Every row comes from one small tree of marks. The marks that hang from a mark follow it in brackets, in the order of their numbers. Every link used is in the known rows. Which tree was each row made from?
Known rows
k_110{k_547}: |  .19 | -.25 |  .14 |  .23 |  .01 |  .27 |  .00 |  .04 |  .12 | -.32 | -.13 |  .17 |  .27 | -.40 | -.29 | -.20 | -.21 | -.16 | -.09 |
k_257{k_547}: |  .17 | -.41 |  .07 |  .24 |  .00 |  .04 | -.24 | -.12 | -.14 | -.39 | -.15 |  .12 |  .14 | -.30 | -.40 | -.17 | -.33 | -.21 | -.18 |
k_547{k_257 k_937}: |  .15 | -.07 |  .41 |  .23 | -.13 | -.05 |  .01 |  .11 | -.17 | -.10 | -.10 |  .20 |  .14 | -.03 |  .01 |  .13 |  .05 |  .01 | -.07 |
k_257{k_199{k_110}}: |  .09 |  .08 |  .26 |  .04 |  .12 | -.02 | -.26 | -.04 | -.12 | -.61 | -.02 |  .22 |  .32 | -.27 |  .06 | -.09 |  .04 |  .16 | -.21 |
k_199{k_257{k_547}}: |  .01 | -.32 |  .00 |  .17 | -.12 |  .02 | -.06 | -.04 | -.04 | -.23 | -.13 |  .19 |  .00 | -.02 | -.43 | -.24 | -.43 | -.25 | -.20 |
k_82{k_257{k_199{k_937} k_547}}: |  .11 |  .19 |  .11 |  .20 |  .07 |  .12 | -.15 | -.03 | -.10 | -.22 |  .25 |  .20 | -.10 |  .07 | -.17 | -.17 | -.09 | -.04 | -.59 |
k_547{k_257{k_199{k_110}}}: |  .08 |  .29 |  .51 |  .04 |  .05 | -.18 | -.30 |  .05 | -.16 | -.50 | -.04 |  .14 |  .12 | -.06 |  .17 |  .11 |  .23 |  .20 | -.28 |
k_110{k_82{k_257{k_199}} k_547{k_937}}: |  .21 |  .18 |  .08 |  .19 | -.01 |  .31 | -.25 |  .16 | -.10 |  .12 |  .35 |  .05 |  .26 |  .22 |  .06 |  .25 |  .36 |  .18 | -.27 |
k_257{k_547{k_937{k_199{k_110}}}}: |  .07 | -.05 |  .14 |  .32 |  .16 |  .02 | -.30 | -.03 | -.16 | -.34 |  .10 |  .06 |  .31 |  .00 |  .10 |  .01 |  .11 |  .06 | -.35 |
k_547{k_937{k_199}}: |  .12 | -.09 |  .26 |  .49 |  .13 |  .01 |  .04 |  .12 | -.09 | -.04 |  .20 |  .25 |  .29 | -.27 | -.10 | -.02 |  .02 |  .00 |  .02 |
k_257{k_199{k_937}}: |  .00 |  .01 |  .34 |  .23 |  .14 |  .08 |  .00 | -.01 |  .08 | -.22 |  .25 |  .43 |  .09 | -.17 | -.19 | -.15 | -.24 | -.01 | -.19 |
k_110{k_82{k_257} k_199}: |  .15 |  .18 |  .03 | -.08 | -.17 |  .27 | -.10 |  .09 | -.14 | -.26 |  .05 | -.06 |  .27 | -.11 | -.15 | -.03 |  .05 | -.06 | -.02 |
k_547{k_937{k_82 k_199}}: |  .05 | -.19 |  .04 |  .59 |  .10 |  .13 |  .18 | -.01 | -.08 | -.12 |  .30 |  .13 |  .28 | -.27 | -.35 |  .05 | -.03 |  .00 |  .00 |
k_82{k_257}: |  .20 |  .02 |  .19 |  .14 | -.04 |  .13 |  .03 |  .09 | -.17 | -.49 | -.21 |  .14 |  .20 | -.37 | -.29 | -.14 | -.06 | -.15 | -.16 |
k_82{k_257{k_547}}: |  .25 | -.13 |  .05 |  .18 | -.07 |  .10 | -.19 | -.05 | -.24 | -.45 | -.14 | -.01 |  .06 | -.23 | -.34 | -.15 | -.13 | -.20 | -.35 |
k_937{k_82{k_257} k_199}: |  .10 |  .09 |  .07 |  .47 |  .06 |  .16 |  .16 |  .02 | -.19 | -.39 |  .11 | -.04 |  .06 | -.37 | -.52 | -.04 |  .09 | -.08 | -.15 |
k_199{k_937}: |  .01 | -.15 |  .20 |  .29 |  .02 |  .24 |  .18 | -.01 |  .08 | -.26 | -.04 |  .36 |  .17 | -.27 | -.35 | -.19 | -.33 | -.20 | -.12 |
k_82{k_257{k_547{k_937{k_199}}}}: |  .22 |  .10 |  .10 |  .41 |  .05 |  .04 | -.17 |  .08 | -.25 | -.11 |  .20 | -.01 |  .10 | -.03 | -.12 | -.02 |  .13 | -.04 | -.34 |
k_547{k_257{k_199{k_110{k_82} k_937}}}: | -.11 |  .39 |  .41 |  .06 | -.04 |  .11 | -.31 |  .02 | -.06 | -.04 |  .20 |  .16 |  .00 |  .35 |  .13 |  .34 |  .34 |  .24 | -.34 |
k_199{k_110 k_257 k_937}: | -.22 |  .09 |  .10 |  .01 | -.10 |  .21 |  .23 |  .09 |  .13 | -.31 | -.17 |  .38 |  .18 |  .17 | -.12 | -.17 | -.22 | -.13 | -.29 |
k_547{k_937{k_82 k_199{k_110 k_257}}}: | -.19 |  .06 | -.05 |  .33 | -.01 |  .11 |  .26 |  .07 | -.02 | -.17 |  .15 |  .18 |  .26 |  .20 | -.15 |  .07 |  .09 |  .05 | -.16 |
k_82{k_257{k_199}}: |  .24 |  .23 |  .27 |  .13 |  .07 |  .02 | -.16 |  .06 | -.19 | -.41 |  .07 |  .15 |  .11 | -.31 | -.13 | -.11 |  .07 |  .04 | -.21 |

Which tree is each row?
| -.25 | -.04 | -.17 |  .16 | -.07 |  .46 |  .42 |  .04 |  .34 | -.26 | -.04 |  .25 |  .17 |  .29 | -.32 | -.13 | -.16 | -.19 | -.37 | -> k_199{k_110{k_547} k_257 k_937{k_82}}
|  .12 | -.02 | -.13 |  .50 |  .06 |  .16 | -.05 | -.06 | -.23 | -.36 |  .17 | -.15 | -.09 | -.23 | -.54 | -.06 |  .00 | -.15 | -.32 | -> k_937{k_82{k_257{k_547}} k_199}
| -.02 | -.10 |  .15 |  .38 |  .03 | -.07 | -.10 |  .04 | -.02 | -.10 |  .10 |  .16 | -.04 | -.02 | -.36 | -.22 | -.29 | -.17 | -.16 | -> k_937{k_199{k_257{k_547}}}
|  .20 | -.08 |  .33 |  .24 | -.07 |  .11 |  .01 |  .20 |  .02 |  .02 | -.02 |  .16 |  .18 |  .05 |  .03 |  .12 |  .08 | -.03 | -.16 | -> k_110{k_547{k_257 k_937}}
|  .00 | -.07 | -.03 | -.05 | -.20 |  .36 |  .06 |  .22 |  .21 |  .26 |  .23 |  .17 |  .37 |  .42 |  .02 |  .04 | -.14 | -.03 |  .02 | -> k_110{k_82 k_199{k_257} k_547{k_937}}
|  .14 |  .11 |  .36 |  .08 | -.04 |  .11 | -.12 |  .11 |  .03 | -.46 | -.27 |  .03 |  .20 | -.07 |  .05 |  .02 |  .19 |  .01 | -.29 | -> k_199{k_110{k_547{k_257}}}
|  .00 |  .24 |  .42 |  .27 | -.06 |  .22 | -.16 |  .14 |  .14 |  .27 |  .36 |  .19 | -.11 |  .29 | -.07 |  .27 |  .19 |  .11 | -.28 | -> k_110{k_82 k_547{k_257{k_199{k_937}}}}
| -.09 | -.03 | -.01 | -.04 | -.11 |  .19 |  .14 |  .02 |  .22 | -.10 |  .13 |  .27 |  .04 |  .23 | -.23 | -.36 | -.59 | -.28 | -.23 | -> k_110{k_199{k_257{k_547} k_937}}
| -.06 | -.09 |  .04 |  .35 |  .08 |  .18 |  .17 | -.11 |  .09 | -.19 |  .35 |  .38 |  .09 | -.13 | -.42 | -.06 | -.25 | -.03 | -.22 | -> k_257{k_199{k_937{k_82}}}
|  .04 | -.15 | -.02 | -.10 | -.12 |  .05 | -.03 |  .02 |  .06 | -.28 | -.02 |  .14 |  .11 |  .05 | -.21 | -.35 | -.53 | -.25 | -.09 | -> k_110{k_199{k_257{k_547}}}
| -.18 | -.08 | -.14 | -.02 | -.23 |  .29 | -.03 | -.01 |  .14 |  .15 |  .25 |  .21 |  .04 |  .47 | -.27 | -.12 | -.43 | -.18 | -.19 | -> k_110{k_82 k_199{k_257{k_547} k_937}}
|  .14 |  .12 |  .36 |  .26 | -.07 |  .12 | -.30 |  .14 | -.02 |  .31 |  .37 |  .13 |  .11 |  .34 |  .13 |  .42 |  .31 |  .23 | -.16 | -> k_110{k_82 k_547{k_257{k_199} k_937}}
| -.11 |  .06 | -.08 |  .35 |  .03 |  .25 |  .22 |  .09 |  .19 | -.31 |  .08 |  .07 |  .18 |  .09 | -.32 | -.07 |  .05 | -.06 | -.20 | -> k_937{k_82 k_199{k_110{k_547} k_257}}
|  .16 | -.15 | -.12 |  .18 | -.15 |  .22 | -.36 | -.10 | -.29 | -.24 | -.05 | -.12 |  .02 | -.01 | -.38 |  .11 |  .04 | -.11 | -.28 | -> k_110{k_82{k_257{k_547}}}
|  .06 | -.19 |  .14 |  .35 | -.14 |  .06 |  .12 |  .01 | -.18 | -.09 | -.02 |  .14 |  .15 |  .00 | -.24 |  .19 |  .04 | -.04 | -.06 | -> k_547{k_257 k_937{k_82}}
|  .02 |  .27 |  .02 |  .33 |  .09 |  .18 |  .08 |  .02 | -.21 | -.65 |  .02 | -.10 |  .20 | -.24 | -.27 |  .01 |  .31 |  .01 | -.27 | -> k_937{k_82{k_257} k_199{k_110}}
|  .00 | -.16 | -.25 |  .33 | -.06 |  .33 |  .14 | -.13 | -.09 | -.35 |  .07 |  .03 | -.06 |  .00 | -.56 | -.11 | -.23 | -.29 | -.51 | -> k_199{k_937{k_82{k_257{k_547}}}}
|  .15 |  .18 |  .10 |  .43 | -.01 |  .36 | -.09 |  .23 | -.06 |  .21 |  .35 | -.05 |  .23 |  .13 | -.08 |  .24 |  .43 |  .08 | -.17 | -> k_110{k_82{k_257} k_547{k_937{k_199}}}
| -.06 |  .16 | -.11 |  .06 | -.10 |  .37 | -.21 | -.10 | -.18 | -.29 | -.05 | -.07 |  .08 |  .31 | -.14 |  .13 |  .17 | -.05 | -.56 | -> k_199{k_110{k_82{k_257{k_547}}} k_937}
|  .16 |  .02 |  .19 |  .32 |  .00 |  .06 |  .01 |  .08 |  .01 |  .05 |  .32 |  .12 |  .09 |  .15 | -.06 |  .19 |  .16 |  .11 | -.23 | -> k_110{k_547{k_257{k_199} k_937{k_82}}}
| -.10 | -.04 | -.07 |  .05 | -.19 |  .38 | -.01 |  .13 |  .08 |  .06 | -.03 |  .14 |  .39 |  .48 |  .08 |  .22 |  .14 |  .07 | -.20 | -> k_199{k_110{k_82 k_547{k_937}} k_257}
| -.12 | -.19 | -.17 |  .03 | -.22 |  .21 | -.28 | -.05 | -.15 | -.03 | -.05 |  .09 |  .25 |  .56 | -.03 |  .19 |  .01 |  .05 | -.30 | -> k_199{k_110{k_82} k_257{k_547{k_937}}}
| -.12 | -.20 |  .01 |  .21 | -.10 |  .16 |  .11 | -.03 |  .11 | -.05 | -.01 |  .33 | -.07 |  .22 | -.41 | -.24 | -.50 | -.29 | -.32 | -> k_199{k_257{k_547} k_937}
|  .17 |  .38 |  .27 | -.01 |  .08 |  .01 | -.23 |  .06 | -.21 | -.68 | -.05 |  .13 |  .21 | -.19 |  .09 | -.05 |  .26 |  .17 | -.37 | -> k_82{k_257{k_199{k_110}}}
|  .19 |  .00 | -.14 | -.04 | -.20 |  .27 | -.28 |  .03 | -.23 | -.10 |  .19 | -.11 |  .25 |  .28 |  .01 |  .10 |  .05 | -.04 | -.22 | -> k_110{k_82{k_257{k_547{k_937}}} k_199}
|  .15 |  .17 | -.07 |  .04 | -.10 |  .44 | -.13 |  .14 | -.10 | -.16 | -.03 | -.07 |  .43 |  .26 |  .13 |  .28 |  .46 |  .11 | -.34 | -> k_199{k_110{k_82{k_257} k_547{k_937}}}
|  .11 |  .07 |  .02 |  .25 |  .01 |  .09 |  .01 |  .00 | -.16 | -.39 |  .17 |  .11 |  .07 | -.26 | -.39 | -.04 |  .04 |  .00 | -.21 | -> k_937{k_82{k_257{k_199}}}
|  .00 |  .18 |  .22 |  .09 |  .17 |  .27 | -.04 |  .07 |  .25 | -.35 |  .13 |  .30 |  .28 |  .04 |  .09 | -.13 |  .01 |  .08 | -.45 | -> k_257{k_199{k_110{k_547} k_937}}
| -.09 | -.05 | -.03 |  .02 | -.17 |  .33 | -.08 |  .11 |  .12 | -.14 | -.13 |  .08 |  .26 |  .27 | -.15 |  .09 |  .06 | -.01 | -.15 | -> k_199{k_110{k_82 k_547} k_257}
|  .20 | -.23 |  .12 |  .25 |  .08 | -.07 | -.34 | -.10 | -.17 | -.12 |  .26 |  .23 |  .19 | -.01 | -.04 | -.01 | -.17 |  .08 | -.31 | -> k_257{k_199 k_547{k_937}}
|  .04 | -.10 |  .17 |  .25 |  .12 |  .03 | -.19 | -.09 |  .02 | -.19 |  .25 |  .31 |  .00 | -.05 | -.21 | -.17 | -.31 | -.06 | -.38 | -> k_257{k_199{k_937} k_547}
|  .07 | -.14 | -.01 |  .12 | -.06 |  .40 | -.18 |  .03 | -.01 | -.11 |  .01 |  .03 |  .55 |  .18 |  .08 |  .26 |  .23 |  .13 | -.21 | -> k_199{k_110{k_82 k_547{k_937}}}
|  .00 |  .10 |  .09 |  .14 | -.11 |  .35 |  .32 |  .11 |  .32 | -.11 |  .21 |  .08 |  .06 |  .14 | -.19 | -.06 | -.13 | -.20 | -.23 | -> k_110{k_199{k_937{k_82}} k_547{k_257}}
